Each row comes from the steps of one path. Every step used is in the known rows, and no mark comes twice. Write the path behind each row, first mark first.
In the rows, zero is written as 128.
Known rows:
E F Y D: [127 143  96 112 113 176 142 156 139 111 142 160 145 167 148 155 135 161
 128 152]
S Y F E: [144 121  97 105 124  94  85 128  77  95 159 172 141 104 157 161 111  97
 126 132]
E D: [122 117  79 125 112 117  99 128 101  92 143 126 138 108  95 118 120 141
 141 125]
E F: [141 119  86 113 133 169 130 131 115 132 129 150 123 121 126 149 129 162
 134 145]
E F Y: [111 137  71 115 113 179 122 134 117 138 135 129 141 154 152 130 124 166
 120 148]
K E F Y D: [141 142  56 120 108 168 104 167 104  90 168 157 150 159 168 119 117 158
 123 153]
D Y: [132 137 161 117 117 113 144 169 110 146 160 139 141 107 127 135 130 123
 133 138]
K E F: [155 114  45 119 129 162  91 144  82 112 155 146 131 115 148 117 111 157
 127 145]
K S Y D: [149 141 143 170 127 100 139 167 120 101 144 183 115 136 142 146 139 112
 117 116]
S Y: [125 124 117 137 123  98 126 136 104 131 149 149 129 130 155 157 120  94
 116 118]
F E D: [116 118  38 139 106  99  65 123  82  52 165 119 165 100  98 105 124 157
 142 124]
Y D E K S: [178 125 121 124 122 111 126 181 116  72 146 171 116 116 121  92 139 159
 107 120]
Y F E: [149 127 107  98 128 122  84 116 100  91 138 152 140 105 130 132 118 132
 137 139]
S Y F: [149 125 139  93 129 115 117 134  95 132 134 178 112 112 154 175 108  81
 126 130]
F Y D Q: [136 139 135  99  94 146 157 141 157 155 163 159 131 177 170 118 128 137
 130 142]
E K S Y D Q: [168 122 127 126 117  93 170 178 118 143 163 204  87 136 165 119 131 114
 117 117]
K E F Y: [126 134  31 122 109 174  84 145  84 115 162 127 148 150 174  96 103 162
 116 149]
E K S Y F: [154 127 125 114 134  99 124 163  82 123 122 186  84 103 149 129 108  95
 111 114]
D Y F E: [153 136 138  84 119 109 100 159  80 106 169 165 152  84 131 138 123 125
 145 150]
Y F E K S: [152 131  95 120 134 108  91 149  89  80 125 159 110  96 124  83 122 145
 125 122]

Write each row's path:
[165 111 112  97 113  77 133 181  98  79 175 189 137 120 158 156 130 101
 100 119]
S Y D E K
[126 127 112 114 102 103 116 170  82 109 175 137 153  86  96 124 124 136
 147 132]
E D Y
[164 124  89  77 103 109  69 178  39  90 186 167 144  64 115 107  89 121
 150 143]
K E D Y F
[140 126  70 120  97  93  79 180  49  89 199 137 159  80 117  90 105 134
 142 133]
K E D Y
[143 105  36 110  95 111  83 111  87 103 190 140 148 105 119  92 121 168
 150 132]
F E D Q
[150 124  46 140 111  85  47 137  43  53 161 174 132  81 116 117 107 136
 135 118]
K S Y F E D
[166 119  86 141 113  74 136 170  99 104 187 199 113 128 169 106 137 130
 119 117]
F E K S Y D Q
[195 118  81 130 121 143 114 176  90  84 171 210 124 115 146 158 136 167
 110 138]
K S Y D E F
[122 129  72 126  97  85  83 163  62  71 199 134 179  79 100 109 129 152
 145 135]
F E D Y
[126 128  66 172 126  65  99 160  72  82 158 150 131 113 155  97 129 124
 102 104]
F E K S Y
[163 126  51  90  96 180 121 157 108 139 188 178 135 166 192 106 113 170
 132 163]
K E F Y D Q
[114 153 138 127 109 134 141 152 149 105 141 139 148 173 150 131 134 128
 122 135]
F Y D
[142 117  58  97 110 112  56 119  74  55 152 152 148  83  97 123 111 144
 150 135]
Y F E D
[140 125  52  89 100 180  95 138 100 118 162 136 152 141 158 117 120 187
 106 152]
D E F Y
[150 130  90  83 100 188 160 147 146 160 164 179 124 172 168 138 131 171
 135 162]
E F Y D Q
[139 115  85  92 126  76  96 147  68  87 152 179 132  99 159 148 110  87
 116 122]
S Y F E K
[164 104  52  66  97 124  73 108  80 104 175 172 131  88 118 108 105 157
 161 145]
Y F E D Q
[140 135  90 167 125  63 120 178  94  56 164 182 132 125 149 118 141 120
 110 105]
F E K S Y D
[154 109  96  92 117 111 113 152 102 102 147 139 132 108 136 103 123 140
 105 125]
D E K
[150 128 128  69 108 116 108 167  74 111 160 170 135  70  96 141 107 122
 155 142]
E D Y F
[145 134 132 155 132  81 151 185 112  92 140 187 104 130 145 132 134 105
 108 106]
E K S Y D
[141 142 121 102  95 136 112 155 132  86 167 148 164 158 153 119 129 148
 109 139]
F Y D E
[136 135 106  90  99 118 125 175 124  82 162 150 153 153 158 104 129 139
  99 129]
F Y D E K
[163  99  42  72  93  94  73 118  57 108 195 190 132  89 147 141 101 121
 149 134]
S Y F E D Q
